What can hang from each mark
beziz: moku
kelopi: podu zifak
rafud: galet moku podu vetaz zifak
podu: kelopi
moku: rafud
vetaz: rafud
zifak: beziz kelopi rafud

Known rows, with every way that one mark hangs from another
{podu {kelopi {zifak {rafud galet vetaz}}}}: 14.0, -8.9, -0.6, 21.7, -5.6, -12.1, -3.1, 6.4, -13.8, -7.1, 15.0, 6.7, 23.8, -17.9, -22.4, -14.6, -16.5, -13.9, -34.5, -25.2, 11.6
{moku {rafud galet podu vetaz}}: 19.9, 16.0, -12.9, 5.0, -26.2, 0.1, -16.9, 22.4, 14.8, 1.1, 5.7, 15.7, 10.4, -12.3, -14.4, 38.2, 14.6, -15.0, -30.1, -21.6, 2.6
{beziz {moku rafud}}: 16.5, 21.2, 6.3, 17.7, 40.4, 29.1, 18.4, 2.8, -3.9, 24.4, 18.7, 0.4, 6.1, -12.4, -12.5, 6.2, 60.4, -33.4, -10.1, 1.3, -13.5
{kelopi {zifak rafud}}: 5.3, -20.7, 11.7, 34.2, 12.4, 3.7, 7.4, 7.7, -13.6, 9.5, 19.1, -1.2, 6.0, -4.6, -30.9, -20.4, 3.4, -2.8, -18.1, -0.5, -9.1
{kelopi podu {zifak {rafud moku}}}: 15.0, -28.5, 16.9, 47.5, 6.3, 22.2, 7.9, -7.4, -16.8, 4.5, 29.8, 4.5, -3.6, 12.2, -16.6, -5.8, -14.3, -3.2, -5.9, -16.5, -8.2
{moku {rafud galet {zifak beziz kelopi}}}: 6.2, 1.3, 14.0, -4.5, -21.9, -14.0, -22.8, -23.3, 27.6, 22.5, 22.0, -3.3, -28.1, -2.9, -30.0, -12.8, 1.9, -6.0, 9.4, -5.6, 4.9
{zifak {beziz moku} kelopi {rafud galet}}: 20.1, 4.5, 23.8, 30.8, 19.5, -24.4, -33.5, -24.9, 9.0, 34.1, 25.3, -14.2, -16.9, 6.4, -18.4, -27.5, 2.8, 3.7, 6.8, 10.7, -19.6
{kelopi podu {zifak beziz {rafud moku}}}: 17.1, -32.5, 29.8, 38.6, 7.2, 19.0, 8.6, -22.6, 4.5, -2.1, 30.6, -7.3, -10.8, 19.1, -9.3, -17.7, -14.7, 10.8, 17.1, -4.8, -7.3
{rafud moku podu {zifak beziz kelopi}}: 2.1, -25.2, 22.5, 12.3, -13.7, -5.6, -13.6, -43.0, 30.1, 15.7, 15.2, -13.7, -21.9, 4.6, -35.7, 21.8, -29.0, 18.4, 22.9, -6.8, -3.4
{beziz {moku {rafud galet vetaz zifak}}}: 19.5, 23.4, -21.4, 9.1, -12.3, 5.1, 10.1, -6.6, 11.8, 12.8, 4.3, 17.2, 6.7, -7.4, -3.4, 19.8, 47.7, -31.8, -12.4, -25.4, 1.8
{moku {rafud podu vetaz zifak}}: 6.2, 4.2, -12.1, 2.9, -27.5, 11.6, 2.6, 2.6, 30.3, -6.1, -2.5, 7.8, -2.7, -21.0, -22.6, 39.0, 17.9, -18.8, -6.6, -24.9, 0.7
{beziz moku}: 23.8, 8.2, 0.6, 24.6, 50.0, 21.0, 17.5, -3.5, -16.1, 28.8, 19.5, 0.5, 25.5, -9.8, -21.6, 4.1, 44.8, -12.7, -13.0, 2.1, -13.0
{kelopi zifak}: 9.2, -17.5, 3.4, 21.3, 20.2, 15.0, 25.9, 7.0, -13.1, 9.8, 23.0, 7.0, 24.7, -4.2, -32.8, -11.9, 12.2, -3.6, -26.4, 2.2, 0.2
{vetaz {rafud moku podu zifak}}: 2.3, -11.4, 16.3, 12.6, -25.7, 18.4, 2.1, -9.1, -3.0, 8.3, -15.7, 16.3, 15.3, 8.8, -45.3, 53.7, -14.2, 11.1, 1.3, -21.3, -12.2
{kelopi podu {zifak {rafud galet moku}}}: 19.9, -26.5, 13.6, 42.1, -10.8, 3.4, -8.9, -2.2, -22.4, 2.6, 30.3, 11.7, -0.4, 20.1, -10.8, -3.4, -21.9, 1.2, -16.2, -23.9, 0.2
{kelopi podu {zifak {rafud galet}}}: 17.6, -21.8, 16.0, 34.3, -7.0, -7.9, -18.3, 6.2, -19.1, 0.3, 26.1, 10.4, 1.9, 7.8, -16.5, -22.7, -14.1, 0.7, -22.4, -16.4, 2.3
{moku {rafud galet podu vetaz zifak}}: 9.0, 5.7, -14.4, -0.4, -45.5, -7.3, -16.8, 9.2, 21.8, -5.4, -2.1, 14.7, -0.5, -12.9, -16.5, 40.1, 10.3, -14.6, -16.0, -33.5, 11.2
{kelopi podu zifak}: 18.3, -19.3, 11.0, 23.2, 21.4, 25.5, 20.7, -0.9, -11.7, 3.2, 31.3, 13.1, 13.9, -1.5, -23.8, -14.4, -1.7, -3.5, -19.0, -6.7, 2.5
{beziz {moku {rafud galet {zifak kelopi}}}}: 7.6, 12.7, 6.2, 8.4, -3.1, -7.0, -11.8, -22.5, 6.5, 29.0, 18.9, 5.8, -21.5, -5.3, -20.7, -1.2, 24.4, -29.1, -5.4, -10.4, -3.0
{zifak beziz kelopi rafud}: 16.1, -6.5, 24.1, 30.0, 17.0, -11.6, -24.1, -16.5, 16.1, 32.2, 29.2, -19.4, -19.7, -5.0, -38.7, -27.5, -11.0, 6.3, 11.3, 13.9, -22.0
{podu {kelopi zifak}}: 3.4, -20.0, 17.3, 7.9, 33.1, 16.1, 24.6, 2.0, -20.3, 1.6, 23.0, 0.5, 29.2, -25.5, -39.6, -17.0, -2.1, -12.7, -27.3, -6.0, 13.5
{podu {kelopi {zifak beziz}}}: 4.2, -23.7, 32.3, 1.2, 34.0, 12.7, 24.2, -13.3, -0.5, -4.0, 23.5, -12.1, 23.2, -18.7, -32.7, -29.1, -3.4, 1.6, -6.5, 2.8, 16.1

Rows
6.5, -13.4, 23.2, 6.8, 15.9, -0.2, 1.3, -30.6, 23.5, 2.0, 0.5, -15.7, 1.9, -4.6, -13.4, 11.1, 19.9, 10.6, 19.2, -0.8, -2.2 -> {rafud podu {zifak {beziz moku}}}
-0.5, -2.8, 21.4, 8.0, -22.0, -0.5, -17.8, -19.1, 13.6, 16.1, -7.3, 13.3, -4.5, -4.7, -64.1, 21.1, -33.3, 7.4, -0.3, -7.8, -18.1 -> {vetaz {rafud podu {zifak kelopi}}}
26.6, 2.6, -17.7, 46.5, 4.1, 14.3, 5.5, 4.1, -5.5, 21.0, 18.0, 4.2, 15.6, 0.9, -21.4, 25.7, 8.2, -9.4, -11.5, -19.2, -19.6 -> {zifak {rafud moku vetaz}}
18.8, -5.0, -7.6, 42.6, -11.4, 6.5, -10.0, 4.0, 6.3, 8.2, 7.0, 0.7, 8.5, -3.4, -18.3, 45.5, -8.5, -0.7, -11.6, -22.4, -17.2 -> {zifak {rafud moku podu vetaz}}
4.5, 6.0, 46.4, -7.5, 36.1, 18.0, 1.0, -18.1, 21.2, -4.0, 11.4, -21.1, -1.5, -29.8, -8.1, 5.5, 29.4, -19.8, 10.1, -1.3, 5.7 -> {zifak {beziz {moku {rafud {podu kelopi}}}}}
-7.4, -14.9, 30.6, -9.0, -11.1, -2.3, -8.5, 10.5, -7.1, -18.1, 12.5, 5.8, 6.8, -22.5, -24.0, 4.8, -9.3, -15.8, -32.4, -19.1, 26.4 -> {moku {rafud galet {podu {kelopi zifak}}}}
3.6, -12.2, 26.8, 10.2, 12.7, -7.1, -11.5, -47.6, 33.2, 15.3, 11.1, -17.5, -22.1, -5.1, -23.7, -0.1, -4.3, 9.3, 21.6, 4.6, -10.4 -> {rafud podu {zifak {beziz moku} kelopi}}
5.3, -3.4, 12.7, -3.0, 1.6, 13.1, 7.6, -11.6, 24.3, 9.2, 12.7, -10.5, -9.7, -12.1, -25.0, -1.7, 32.6, -11.1, 17.1, -3.0, 2.6 -> {moku {rafud {zifak beziz}}}
7.2, -6.4, 25.5, -9.1, -36.1, -13.4, -25.1, -8.5, 13.7, -0.8, -18.3, 7.5, 10.6, 8.6, -39.4, 22.7, -17.2, 30.0, 7.4, -11.1, 2.4 -> {vetaz {rafud galet podu {zifak beziz}}}
16.8, -2.4, 32.1, 13.3, 33.0, 38.1, 30.9, -23.7, 22.3, -4.2, 31.1, -3.4, -12.6, 6.9, 7.1, -26.8, 36.4, -17.2, 13.9, 7.5, -2.0 -> {kelopi podu {zifak {beziz {moku rafud}}}}
7.5, -28.1, 14.5, 4.6, -29.0, -15.1, -20.3, -20.1, 10.7, 1.9, 4.7, -4.0, 2.5, 11.7, -19.0, 35.2, -10.9, 26.4, 9.6, -20.1, 13.7 -> {rafud galet moku podu {zifak beziz}}
18.9, 5.6, 15.7, 11.9, -27.9, -2.9, -27.2, -17.5, -2.8, 24.0, 8.4, 27.7, -2.5, 9.1, -52.0, 2.7, -35.2, 3.2, -5.7, -21.9, -7.9 -> {vetaz {rafud galet {zifak {kelopi podu}}}}
14.5, -3.9, -16.3, 10.5, -39.3, -25.9, -29.4, -15.1, 22.4, 10.1, 7.6, 12.8, -2.5, -8.3, -36.6, 27.0, -30.0, 5.0, -19.0, -25.5, 2.7 -> {rafud galet podu vetaz {zifak kelopi}}
18.5, 24.1, -5.9, 15.8, 14.3, 26.9, 13.5, 3.5, 23.1, 4.1, 5.7, 6.7, 6.5, -16.0, -2.9, 33.7, 43.1, -28.1, -14.2, -8.7, -13.8 -> {beziz {moku {rafud podu vetaz}}}
10.2, -14.2, 3.6, 2.7, -11.1, -7.0, -0.6, 5.0, -1.8, -19.1, 8.0, 13.0, 33.8, -18.9, -22.8, 12.4, -26.5, -2.2, -41.5, -26.6, 22.9 -> {rafud galet {podu {kelopi zifak}} vetaz}
28.7, 5.9, -17.0, 46.4, -20.1, -12.2, -25.7, -7.4, -0.6, 33.9, 25.3, 9.7, -3.3, 8.2, -26.1, 15.5, -22.0, -7.3, -19.4, -19.4, -18.6 -> {zifak kelopi {rafud galet moku vetaz}}
16.5, 14.9, -26.2, 3.1, -31.9, 0.3, -0.1, 8.7, 11.9, 9.6, 6.7, 17.8, 7.8, -13.0, -20.0, 21.3, 28.8, -23.4, -17.8, -30.1, 8.5 -> {moku {rafud galet vetaz zifak}}
22.2, -3.8, -9.7, 37.0, -30.3, -11.9, -28.3, 11.1, -1.5, 6.6, 6.6, 9.2, 9.6, 5.5, -12.5, 46.2, -14.4, 5.0, -22.1, -29.5, -7.0 -> {zifak {rafud galet moku podu vetaz}}
27.8, 8.1, -12.4, 8.5, 1.1, -6.0, 7.0, -26.6, 21.5, 11.2, 4.6, 2.8, 18.4, 2.1, -3.1, 5.6, 31.3, 0.3, 4.3, -12.2, 3.9 -> {rafud galet vetaz {zifak {beziz moku}}}
16.3, 1.5, 14.7, 14.2, -24.6, 8.3, -17.9, 8.9, -18.8, 13.1, -7.0, 24.7, 27.0, 16.6, -37.0, 52.2, -17.0, 15.7, -20.7, -17.9, -8.5 -> {vetaz {rafud galet moku podu}}
28.6, 9.3, -20.4, 33.2, -9.6, -14.3, -21.0, 18.6, -6.6, 18.3, 12.7, 9.5, 19.2, -6.9, -22.5, 8.6, 8.1, -6.7, -27.9, -18.0, -9.4 -> {zifak {rafud galet vetaz}}
21.1, 25.9, -9.1, 10.2, -5.8, 7.3, -6.3, 7.1, 14.5, 3.9, 4.4, 13.9, 9.0, -8.1, 3.8, 36.6, 37.3, -22.8, -24.3, -15.7, -3.4 -> {beziz {moku {rafud galet podu vetaz}}}
20.7, -22.8, 23.4, 15.8, 23.2, 21.8, 19.3, -13.1, 9.6, -2.2, 31.7, -2.3, 8.6, 5.5, -17.7, -26.8, -2.7, 10.4, 2.1, 4.4, 5.1 -> {kelopi podu {zifak beziz}}
24.3, 4.8, -14.0, 49.5, -2.0, 4.8, -7.7, -12.4, 7.3, 34.7, 27.1, 1.5, -7.5, 0.6, -31.9, 13.6, -15.5, -12.8, -9.0, -12.0, -28.5 -> {zifak kelopi {rafud moku vetaz}}
-2.6, -12.2, 22.7, -8.7, -13.9, 4.0, -6.3, -10.9, 35.5, -4.2, 3.4, -14.0, -17.0, -14.0, -22.4, 16.1, 17.1, -0.3, 17.9, -7.6, 5.1 -> {moku {rafud podu {zifak beziz}}}
24.2, -1.8, -31.8, 19.2, -27.0, -0.4, 5.5, -5.8, -4.7, 16.7, 9.2, 18.6, 24.3, 6.5, -20.9, 39.2, 5.1, -4.1, -16.2, -35.9, 6.8 -> {rafud galet moku vetaz zifak}
15.7, -2.3, 7.2, 32.9, -2.6, -27.4, -42.4, 3.8, -12.2, 36.3, 26.3, -0.2, -8.4, -4.5, -42.2, -15.3, -16.0, -3.2, -21.2, -4.3, -14.5 -> {zifak kelopi {rafud galet}}
1.4, 8.9, 31.4, 1.1, 35.1, 19.4, 3.0, -4.1, 0.2, 0.7, 9.4, -7.4, 6.5, -36.5, -15.4, 19.3, 28.8, -33.6, -11.7, -10.4, 2.0 -> {beziz {moku {rafud {podu kelopi}}}}
1.0, -20.1, 23.2, 5.3, -7.6, -13.9, -19.9, -34.0, 34.1, 13.2, 11.8, -15.7, -19.2, -8.5, -42.6, 2.7, -25.8, 18.6, 15.9, 1.3, -2.7 -> {rafud podu {zifak beziz kelopi}}
31.1, 6.2, 27.8, 25.9, 46.4, 15.8, -0.8, -41.0, 18.3, 29.7, 39.9, -10.7, -12.6, 3.2, -16.8, -23.0, 6.2, -1.4, 15.9, 8.9, -15.7 -> {zifak {beziz moku} {kelopi podu}}
14.6, 24.0, -13.8, 19.0, 4.4, 17.3, 16.3, -29.4, 32.1, 25.8, 17.0, 7.7, -17.2, -14.6, -19.3, 7.1, 31.3, -39.5, 0.3, -10.8, -15.9 -> {beziz {moku {rafud vetaz {zifak kelopi}}}}
7.3, 2.7, -3.9, -1.2, -20.4, -2.9, -9.6, 9.3, -4.5, 13.4, 9.9, 11.7, -0.2, -11.5, -26.8, 11.5, 27.2, -17.5, -12.3, -20.5, 10.1 -> {moku {rafud galet zifak}}
5.8, -2.9, 32.6, 8.5, 6.7, 25.3, 0.7, -2.8, -17.0, 4.7, -4.4, 10.3, 31.2, -10.8, -48.4, 43.9, -24.9, 1.6, -12.9, -21.5, -5.2 -> {vetaz {rafud moku {podu kelopi}}}
28.7, -6.8, 27.6, 29.5, -2.9, -21.9, -49.5, -19.0, 10.9, 22.7, 35.8, -8.7, -24.3, 6.9, -25.1, -30.2, -30.5, 9.6, 8.0, -2.8, -11.8 -> {zifak beziz {kelopi podu} {rafud galet}}
3.1, -28.3, 21.2, 25.4, -0.9, -8.1, -5.4, -1.9, -34.1, 2.1, 20.8, 1.4, 14.5, -2.2, -25.7, -5.8, -21.5, -6.6, -24.6, -24.3, 12.1 -> {podu {kelopi {zifak {rafud galet moku}}}}
5.5, -7.6, 12.5, 7.6, -44.3, -1.6, -17.6, -6.1, -11.1, 6.4, -16.3, 24.3, 17.8, 14.7, -40.9, 54.4, -21.2, 18.3, -9.0, -29.6, -2.7 -> {vetaz {rafud galet moku podu zifak}}
-8.5, -20.2, 45.6, -12.0, 10.1, 14.5, 9.1, -7.9, 22.3, -23.1, 15.9, -15.3, -2.5, -23.3, -21.2, -9.5, -4.0, -7.3, 0.0, 0.0, 19.4 -> {moku {rafud {podu {kelopi {zifak beziz}}}}}
26.6, 1.9, -14.4, 23.6, -7.2, 9.0, -0.3, -26.9, 22.2, 19.2, 26.6, 12.3, -6.1, -10.4, -34.4, 5.1, -18.3, -12.3, -1.7, -23.5, -7.8 -> {rafud vetaz {zifak {kelopi podu}}}
